Known rows, with every way that one mark hangs from another
{lunav {seza fali} vunole}: [ 0.37 -1.40  3.08  1.66 -1.52  5.83 -0.37  4.48  0.75 -2.40 -0.85 -1.17
  0.81  1.59  4.81  1.08 -1.58  1.13]
{tiba {vunole {pelo {seza {lunav fali}} tezu}}}: [ 2.38  2.84 -0.64 -1.55  0.20 -0.82 -1.47 -0.95 -1.62  0.81 -2.46  1.02
  1.14 -2.37 -2.35  2.25  1.15 -2.83]
{lunav fali seza vunole}: [ 0.78 -0.12  4.99  1.35 -2.20  6.78 -0.37  4.51  2.27 -2.35 -0.96 -2.08
  1.84  1.87  3.10 -0.10 -1.39 -0.81]
{seza fali {lunav vunole}}: [ 2.51  1.64  0.03 -0.32  0.38  3.85 -0.22  4.16  1.05  0.06  1.38  0.65
 -1.05  1.82  4.48  0.69 -3.51  1.29]
{pelo {seza fali lunav} {tezu {vunole tiba}}}: [ 0.09 -0.82 -2.20 -2.25  2.18 -2.13  1.29  0.07  1.25 -1.66  2.64  0.89
 -1.11 -1.44 -2.29  1.17 -3.70  0.35]
{pelo seza tezu}: [-1.71  2.26  1.52 -2.56  2.09 -1.93  0.28 -2.08 -1.14 -1.92 -0.86  1.07
  1.46 -0.51 -2.86  1.06  0.53 -0.70]
{lunav {vunole tezu}}: [ 0.58  1.00  2.83  1.17 -0.46  1.31  0.39 -1.61 -2.27 -0.54 -1.55 -0.65
  3.52  1.78  0.54  0.28  1.48  2.59]
{pelo {seza fali {lunav vunole}}}: [ 1.59  0.95 -1.08 -0.19  1.30  1.38 -0.29  2.78  0.54  0.49  0.66  1.82
 -1.74  1.04  2.33  0.96 -3.68  0.43]
{tezu tiba {vunole {pelo {seza lunav}}}}: [-1.08  2.05 -1.57 -0.90 -0.57 -4.51  0.31 -1.74 -0.71  2.41 -0.51  0.37
  0.23 -1.68 -5.83 -2.31  0.34 -2.64]
{pelo {seza fali}}: [-0.24  1.36 -0.99 -1.60  0.30  0.30 -1.10  0.85 -1.80 -0.36 -1.68  2.24
 -1.26  1.76  0.48 -0.01 -2.53 -0.48]
{tezu {tiba {vunole {pelo {seza fali}}}}}: [-0.28  3.17 -0.53 -0.61 -1.61 -0.75 -0.64 -1.54 -3.07  0.86 -2.28  0.40
  0.69  0.09 -2.43 -0.81  1.40 -2.81]
{seza fali {lunav {vunole pelo tezu tiba}}}: [ 1.54 -2.57 -2.20  1.29  0.05  0.88  0.15  0.78  0.83  1.13  1.97 -0.15
 -2.18  0.71  3.98  0.32 -0.99  2.92]
{seza fali {lunav {vunole pelo {tezu tiba}}}}: [ 0.95 -0.94 -1.52  1.05  0.43  1.17  0.54  2.31  1.20  0.75  2.42 -0.09
 -1.06  0.99  3.11 -1.26 -0.53  1.73]
{pelo tezu}: [-1.32  3.35  3.13 -3.08  0.97 -0.08  0.03 -1.80 -1.32 -2.10 -1.05  0.01
  2.46  0.32 -1.47  0.68  1.38 -0.21]
{tezu {tiba {vunole {pelo seza}}}}: [-0.48  4.12  0.65 -0.64 -1.58 -1.70 -0.77 -2.93 -3.41  1.83 -3.05  0.24
  1.60 -0.48 -3.68 -0.50  2.78 -3.28]
{vunole {pelo {seza fali}} tezu tiba}: [-1.92 -4.63 -3.83  0.77 -0.43 -4.38 -0.64 -4.83 -2.24  1.57 -0.98  0.79
 -2.56  0.06 -0.20 -0.71  2.18  2.03]
{seza fali {lunav {vunole pelo tezu}}}: [ 1.95 -1.29 -1.83  0.86  0.59  1.38 -0.22  2.51  0.67  0.91  1.50  0.55
 -1.25  0.82  4.00  0.03 -1.15  2.37]
{vunole {pelo {seza fali lunav}} {tezu tiba}}: [-1.86 -1.78 -3.15  0.28  0.96 -3.91  0.17 -1.15 -0.26  2.61  1.18  1.19
 -2.05 -0.23 -0.53 -2.99  1.92 -0.14]
{pelo {seza {lunav fali vunole}} tezu}: [ 0.66  1.58  1.63 -1.29  2.69  0.79  1.08  1.40  2.46 -1.93  2.16  0.20
  0.91 -0.57 -1.00  1.20 -1.71 -0.62]

Rows
[ 0.08 -3.03  0.96  2.35 -1.82  3.72 -0.90  3.45  0.57 -1.46 -1.38 -1.07
 -0.09  0.07  4.14  1.14  0.15  1.00]
{lunav {seza fali} {vunole pelo}}
[-1.18 -5.12  2.08  3.59 -1.95  0.60 -0.14 -2.05 -0.10  0.51 -1.24 -2.33
  0.54 -0.60  2.33  0.92  3.72  2.48]
{lunav seza {vunole pelo tezu tiba}}
[-1.30  0.49  0.21 -2.16  1.12 -3.63  1.04 -3.83 -1.36 -2.12 -0.38  0.22
  1.62 -1.61 -5.65  1.26 -0.60 -0.05]
{pelo seza {tezu {vunole tiba}}}
[-2.06 -0.59 -1.71  0.23  0.96 -4.97 -0.04 -2.94 -0.66  3.86  0.21  0.99
 -1.02 -0.96 -2.09 -2.79  3.62 -0.71]
{vunole {pelo {seza lunav}} {tezu tiba}}
[-0.83  1.89 -1.47 -1.08 -0.93 -3.24  0.40 -0.57  0.38  1.64  0.08  0.07
  0.15 -1.18 -5.71 -2.98 -0.62 -3.18]
{tezu tiba {vunole {pelo {seza {lunav fali}}}}}
[ 1.01  0.40  0.27  1.04 -1.21  1.48 -0.53  0.50  0.13 -1.17 -1.57 -0.51
  1.19  0.83 -0.93  0.37 -0.46 -0.60]
{lunav fali {vunole {pelo seza}}}
[ 0.00 -1.90 -1.42  1.76 -1.23 -0.71 -0.20 -2.64 -1.52 -0.47 -1.29 -0.51
 -0.74  0.40  0.08  1.89  0.32  1.88]
{lunav {vunole {pelo {seza fali}} tiba}}
[-0.37 -2.27  3.18  1.51 -1.35  4.23 -0.05  3.11  2.85 -3.42 -0.21 -2.63
  1.99 -0.56  1.49  0.59  1.03 -0.57]
{lunav fali seza {vunole {pelo tezu}}}
[ 0.62 -0.51 -2.64 -0.92 -1.27 -3.49 -0.77 -2.38 -0.45  2.06 -1.27  0.46
 -1.32 -1.48 -3.98 -0.22 -1.46 -1.26]
{tezu {vunole {pelo {seza {lunav fali}}} tiba}}
[ 0.45  3.29 -0.86 -0.81 -0.89 -0.76 -0.68 -0.47 -1.76  2.00 -1.14  0.76
 -0.30 -0.41 -1.55 -0.77  0.76 -3.06]
{tezu {tiba {vunole {pelo {seza fali lunav}}}}}
[-0.30 -3.90 -1.76  2.64 -0.63 -1.67  0.45 -3.56 -1.72 -0.26 -0.56 -0.65
 -0.01  0.41  0.29  0.90  1.58  3.33]
{lunav {vunole {pelo {seza fali}} tezu tiba}}
[-0.29  4.11  1.62 -2.25  2.24 -1.68  1.11 -1.24  0.12  0.11  1.18  0.63
  1.18 -1.75 -3.31  0.55  0.66 -2.76]
{pelo {seza lunav} {tezu {tiba vunole}}}
[-2.24  1.18 -0.85 -1.58  1.81 -4.33  0.14 -2.18  0.49  1.30  0.69  0.64
 -0.76 -2.23 -3.03 -0.41  2.66 -1.96]
{vunole {pelo {seza lunav} {tezu tiba}}}
[ 2.61  3.33  2.42 -0.65 -0.11  3.93 -0.44  3.07  2.00  0.73  0.67 -0.23
  0.32  1.70  2.29 -0.02 -2.35 -0.58]
{seza {lunav fali vunole}}
[-0.43 -5.04  2.29  2.98 -1.70  4.16  0.67  1.18  0.65 -2.03  0.51 -2.14
  0.22  1.68  4.91  0.33 -0.11  3.35]
{lunav {seza fali} {vunole tezu tiba}}
[-0.87 -3.36 -2.72  0.39  0.06 -4.34 -0.68 -4.21 -0.13  3.61  0.03  0.59
 -2.89 -0.64 -0.53 -1.20  2.17  0.54]
{vunole {pelo {seza {lunav fali}}} tezu tiba}
[-0.72 -3.57  1.38  1.80 -0.67  3.28 -0.04  3.08  1.30 -3.38 -0.04 -1.66
  0.92 -0.86  3.11  1.72  0.81  1.33]
{lunav {seza fali} {vunole {pelo tezu}}}
[ 1.62 -0.07 -1.20 -0.24  1.08  1.81  0.10  3.03  1.59 -0.72  1.99  0.22
 -0.98 -0.01  3.21  1.21 -1.65  1.39]
{seza fali {lunav {vunole {pelo tezu}}}}
[ 1.34  2.18  2.63  0.31  0.08  2.81  0.93  1.96  2.26  0.71  2.24 -0.98
  0.96  1.86  1.45 -2.09 -0.85  0.03]
{seza {lunav fali {vunole {tezu tiba}}}}
[-1.79  1.43 -0.23 -2.49  2.88 -0.81  1.58  1.36  2.14 -1.70  3.67  0.81
 -1.13 -0.06 -0.86 -1.08 -1.70 -1.31]
{pelo {seza fali lunav} {tezu tiba}}
